Every row comes from one small tree of marks. Brackets hold a mark, then the marks that hang from it, in alphabetical order. Every link used is in the known rows. Which tree was each row made from?
Known rows:
(setodu (lega (fevu sezagek) finit rona)): [ 16.6  32.1   6.1  -2.4 -12.9 -12.8  -9.1 -13.0  -7.7  13.5 -24.0  22.4
  19.9  32.3 -55.1  13.6 -27.7  24.8  -4.7  10.2  11.5  22.7  22.8]
(lega fevu finit (rona furu)): [  1.9  25.7   0.9  -5.2  -4.2 -32.4  -6.3 -14.4 -11.7  17.5 -18.5  16.8
  20.6  15.3 -48.7  22.1 -20.6  10.9  11.1  33.0   2.5   4.4  31.8]
(setodu (lega (fevu furu sezagek))): [ 15.7  16.8  23.2  -6.4 -12.1   6.1  12.9 -16.6   4.7 -14.1 -33.3  36.4
  15.6  17.2 -46.0   2.4  -2.8  39.0   3.8   8.6  21.1  12.6   7.1]
(furu fesi rona): [  9.1  23.1  10.6  -5.2  -4.4  -3.5  -4.0   2.5   2.4  14.5 -15.2  12.7
  13.3  -2.9 -47.7  20.2  -0.6  34.5  21.3  32.0   9.9  13.0  19.3]
(lega fevu): [  9.8  23.8  24.9 -17.3  -5.7  10.7   7.9 -11.9  -1.8  -4.5 -33.2  33.8
  14.4  -0.1 -39.8  13.0  14.6  47.5  27.3  33.0  12.6   5.3  14.6]
(lega (fevu furu) finit setodu): [ -0.8  12.6  21.4 -10.9  -9.7 -18.7   1.4  -2.7  -7.3  17.2 -28.0  16.7
  11.9  -8.0 -59.3  10.4   8.0  25.3  41.7  19.9  16.5  -5.0  19.7]
(setodu (lega (fevu furu))): [ 14.9  21.1  18.8 -12.9  -8.5  11.6  13.7  -8.0   8.5 -14.7 -30.0  43.5
  18.7   9.1 -53.6   2.1   2.3  38.7   5.7  10.0  17.7   3.7   2.6]
(lega fevu finit (rona furu) setodu): [-16.4  25.0   1.0  -8.3 -11.3 -32.3  -8.1  -4.2 -16.6  30.4 -15.2   6.7
  14.3  -1.3 -40.8  19.6  -9.6  11.0  27.5  21.2   1.5   3.3  39.2]
(furu fesi): [  4.1  15.7  20.2  -5.7  -6.5  10.6   4.2  -5.6  -1.7   7.0 -21.6  21.4
  14.6  -7.4 -44.6  23.7   1.0  35.9  27.1  16.6   7.3  10.6   8.4]
(lega fevu finit (rona (furu fesi)) setodu): [-18.6  33.5   3.6  -6.7 -11.5 -40.4 -11.2  -4.4 -18.8  30.0 -16.4   2.6
  10.9  -8.8 -50.6  28.6  -7.2   2.2  29.7  13.6  -2.1   1.2  40.2]
(sezagek rona): [  1.3  -5.0  13.0 -10.7  -7.0  28.3  12.8  -0.2  -3.8   6.6  -1.6  17.2
  17.7  -1.6 -27.5   4.5  -7.8  48.0  20.6  28.2  25.1  31.0   9.6]
(lega fevu finit rona setodu): [ -4.6  28.7   5.2  -9.1 -13.4 -18.9 -16.8  -1.3 -16.8  38.1 -21.2   4.9
  13.8   2.0 -47.7  20.3  -7.3  22.6  33.7  25.8   1.7   3.6  33.9]
(finit (lega (fevu (furu fesi rona)) setodu)): [ -3.6  12.5  16.9 -12.1 -10.5  -4.7   1.1 -14.7   0.1   8.6 -24.3  18.6
   5.1 -19.7 -49.7   3.3  14.9  24.3  24.4  11.2  -5.5   5.7   4.5]
(fevu (lega rona)): [ -3.6  11.2  -0.5 -11.3  -9.7  15.5   0.1  -3.6   0.0  12.4 -16.4  16.7
   6.9  13.9 -10.2  13.7  -7.3  40.1  28.3  26.0   0.9  10.6  13.2]
(fevu (furu fesi rona) (lega finit) sezagek): [  8.7   4.2  11.6   5.3  -7.0 -35.9  -3.7 -10.5   0.2   9.4 -20.0  -3.5
  -0.6  20.1 -44.2  15.7 -13.5  14.1  28.1  21.4  18.6  15.1  18.5]
(rona furu): [ -7.6  -2.8  10.7  -6.7  -3.8   6.9  19.6  -8.5   1.6  -2.4 -13.4  31.0
  19.8   0.0 -20.8   7.4  -7.0  36.8  14.7  22.8  12.2  11.4  12.3]
(finit (lega (fevu sezagek) rona)): [  9.3   9.4  11.9  -2.8 -11.5   3.2  -5.4 -33.7  -7.5  11.2 -25.9  18.3
  11.7  13.9 -31.7   8.1 -12.3  30.8   4.7  22.8 -10.9  21.7   8.0]
(sezagek (rona (furu fesi))): [-13.6  -0.7  11.3  -8.5  -4.3   6.5  18.3  -3.2  -6.4  -3.0   2.6  14.8
  15.3 -12.8 -30.4  12.4  -8.4  26.4  15.9  15.8  22.5  28.5  16.3]
(fesi furu): [  5.2  -1.4  17.3   0.3 -11.8  16.4  18.0   2.7   3.2   0.1 -25.8  25.8
  20.7  11.1 -31.3   3.2   8.6  42.7  14.5  31.9  27.9  -3.1  -5.5]
(finit (lega rona setodu)): [ -8.9  -3.1  -0.6  -4.2 -14.5  19.2  -4.9 -12.0  -5.3  31.4 -10.1  13.5
  12.9  -4.5 -23.0   2.5 -13.5  33.5  15.5  11.0 -15.5  18.2   2.4]
(fevu lega (sezagek rona)): [ -5.5  -4.9  16.1  -9.3 -12.6  16.4  11.9 -10.2  -7.9  -1.8 -10.2   6.8
   0.5  14.1  -5.4   5.1  -5.8  46.1  28.5  17.5  26.9  41.3  16.5]
(finit (lega (rona furu) setodu)): [-18.5  -5.8  -4.0  -3.2 -13.1   9.0   1.4 -14.0  -5.0  25.2  -5.8  14.7
  13.4  -6.9 -16.8   1.8 -15.6  23.7  10.4   6.8 -16.2  17.8   6.4]

Write each row's tree:
[ -9.6  -6.0   8.7  -9.7 -10.2  -5.0   6.9   4.2   1.6  14.7 -17.6  12.8
   3.1  -0.2 -33.2   4.3   0.7  26.4  44.8  10.3  14.8   0.1   7.9] => (fevu furu (lega finit setodu))
[  4.7  -6.0   8.8  -7.1  -3.6  -4.5   7.7  -3.5   5.7   4.7 -19.8  20.7
   8.2  13.1 -39.1   6.8  -7.9  25.8  32.1  19.9  15.8   1.9   2.6] => (fevu furu (lega finit))
[-20.4  -4.6  15.7 -12.3 -18.9  17.2  10.4  -2.5 -11.9   9.1  -7.8  -0.7
  -4.5   0.2   1.2   2.5   2.6  46.6  41.0   7.7  25.9  40.2  22.3] => (fevu (lega setodu) (sezagek rona))
[-13.9  -9.2  13.1 -12.1 -11.6  12.2  15.2   2.1   5.7   4.2 -19.7  17.1
   0.1  -7.3 -14.9   1.0  13.7  39.0  47.6  13.5  13.1  -3.9   2.6] => (fevu furu (lega setodu))
[ 17.7  15.8  30.4   1.4  -6.3 -34.0  -1.0 -23.1  -8.6   4.0 -35.2  12.7
  11.8  11.6 -67.7  22.6  -5.6  15.4  25.6  23.3  18.9   5.5  19.2] => (lega (fevu (furu fesi) sezagek) finit)
[ -2.9  22.8  10.8  -0.7 -17.8 -25.7 -17.1 -11.9 -21.8  38.5 -23.2  -3.7
  10.3  12.8 -40.1  21.1 -12.9  23.2  31.9  24.8   5.7  14.1  38.4] => (lega (fevu sezagek) finit rona setodu)
[-19.9  17.5  28.6 -11.5 -16.5  -8.8  10.9 -10.7 -17.3   2.4 -18.7   5.6
   2.0 -18.3 -26.4  14.2  16.8  31.2  37.0  10.1  22.0  23.0  32.5] => (lega (fevu (sezagek (rona (furu fesi)))) setodu)
[ -6.2  10.2  10.6  -5.4 -13.4  -3.4  -4.2 -20.3  -5.5  16.8 -22.8  11.8
   7.1 -13.9 -42.0  10.4   2.9  17.8  22.0  10.9 -15.6   0.2   3.7] => (finit (lega (fevu (furu fesi)) rona setodu))
[-17.0   2.2  16.7 -10.6 -11.8   1.9  11.0   1.0   3.4   3.2 -21.5  11.8
  -3.2 -16.9 -26.9  13.2  16.9  26.4  49.6   4.2   8.9  -5.9   4.5] => (fevu (furu fesi) (lega setodu))
[  6.7  24.8  13.2  -9.6 -10.0 -12.1   8.5 -10.3  -7.5  -5.3 -16.4  28.9
  18.2  19.2 -56.1   5.1 -19.6  22.9  -5.0  -0.4  28.0  35.6  23.4] => (setodu (lega (fevu (sezagek (rona furu))) finit))
[ -7.3  11.2  12.6  -5.2 -14.7  -4.5  -1.0  -8.5  -5.7  19.7 -25.1   9.2
  10.0  -6.5 -29.0  12.9   9.0  32.3  38.0  34.4   1.2 -15.2  18.6] => (lega (fevu furu) rona setodu)
[  0.2   7.3   8.6  -1.9  -9.7  -7.6   1.2 -35.8  -7.9   4.7 -21.3  20.1
  11.9  11.1 -25.6   7.1 -14.0  21.3  -0.3  18.5 -10.6  20.7  12.1] => (finit (lega (fevu sezagek) (rona furu)))
[ -3.7   1.5  20.1 -13.3 -11.5   9.7   7.8 -18.1  -0.3   4.6 -26.5  26.9
   8.0 -16.4 -40.4  -2.7  13.8  32.0  25.5   9.8  -3.4   5.3  -2.2] => (finit (lega (fevu furu) setodu))
[ -5.7   9.7  11.7  -5.0 -17.4   2.6  -6.7 -25.6 -11.8  22.2 -23.3   9.7
   6.8   0.2 -24.8   5.9  -4.0  31.8  17.5  13.2 -11.5  19.9  12.6] => (finit (lega (fevu sezagek) rona setodu))
[ -2.6  12.5  -5.3   6.1  -4.4 -27.7  -8.7  -7.8  -9.9  28.8  -6.2   7.1
  21.8  12.3 -47.6  27.6 -35.4   4.2   8.7  20.6  -1.0  11.3  25.0] => (lega finit (rona (furu fesi)))
[ -5.3 -14.7  17.5   1.3 -10.4   7.2  17.7 -15.9  -9.5   0.2  -4.4  10.0
  14.4   9.9 -12.1   5.1 -16.7  40.1  12.5  23.0  28.9  39.7  18.8] => (fevu (sezagek (rona furu)))
[ 18.6  21.0  18.7  -5.5 -10.9  -1.3   9.2 -12.2   7.0 -10.1 -29.6  31.6
  15.1  19.7 -47.6   0.6  -3.3  39.0   1.0  17.3  22.0  13.1  10.9] => (setodu (lega (fevu (furu rona) sezagek)))
[ -9.2  10.6  -8.4  -7.9  -5.6 -12.4  -1.9  -3.7  -5.1  17.2  -9.6  13.5
  10.2  18.5 -22.5  15.7 -23.3  18.0  20.2  18.6   3.6  14.0  21.6] => (fevu (lega finit (rona furu)))
[  3.4  16.5  -9.5  -0.7  -8.5  -6.6  -1.4  -1.2  -1.5  16.8  -7.3  26.8
  26.4  25.2 -48.2   9.5 -39.7  16.7 -12.0   3.1   7.5  20.9  16.3] => (setodu (lega finit (rona furu)))
[ -5.3  -7.6  23.1  -7.9 -14.6   6.3   9.5 -24.2  -7.4   4.1 -19.8  13.9
   4.6 -10.9 -33.0  -4.9   6.4  31.7  22.9   8.7   7.1  22.1   3.2] => (finit (lega (fevu furu (sezagek rona)) setodu))
[  4.9  40.6  -0.1  -7.5  -8.2 -23.6  -4.8  -7.2  -5.1   6.3 -19.0  27.9
  20.9  14.8 -63.5  19.8 -23.5   6.9  -6.6   0.3   5.3  13.5  24.7] => (setodu (lega fevu finit (rona (furu fesi))))
[ 13.5  19.7  -6.1  -1.3 -10.0   4.1  -7.6   0.3  -0.8  23.6 -11.6  25.4
  26.6  27.7 -53.1  10.4 -37.7  26.6  -6.2   7.3   8.1  21.2  12.3] => (setodu (lega finit rona))
[ 22.8  23.2  13.5  -3.4  -8.7 -18.6   0.6 -10.4   2.4   0.3 -26.7  27.6
  17.8  26.4 -66.0   4.1 -16.5  25.7  -1.3  13.3  24.5  17.6  17.3] => (setodu (lega (fevu (furu rona) sezagek) finit))
[ -7.3   6.9  -4.5   0.7 -14.0  -5.8 -15.7   5.4 -13.5  51.2  -7.6   0.0
  17.8   6.4 -36.8  16.7 -24.8  26.0  29.4  21.6   1.2  11.3  25.4] => (lega finit rona setodu)
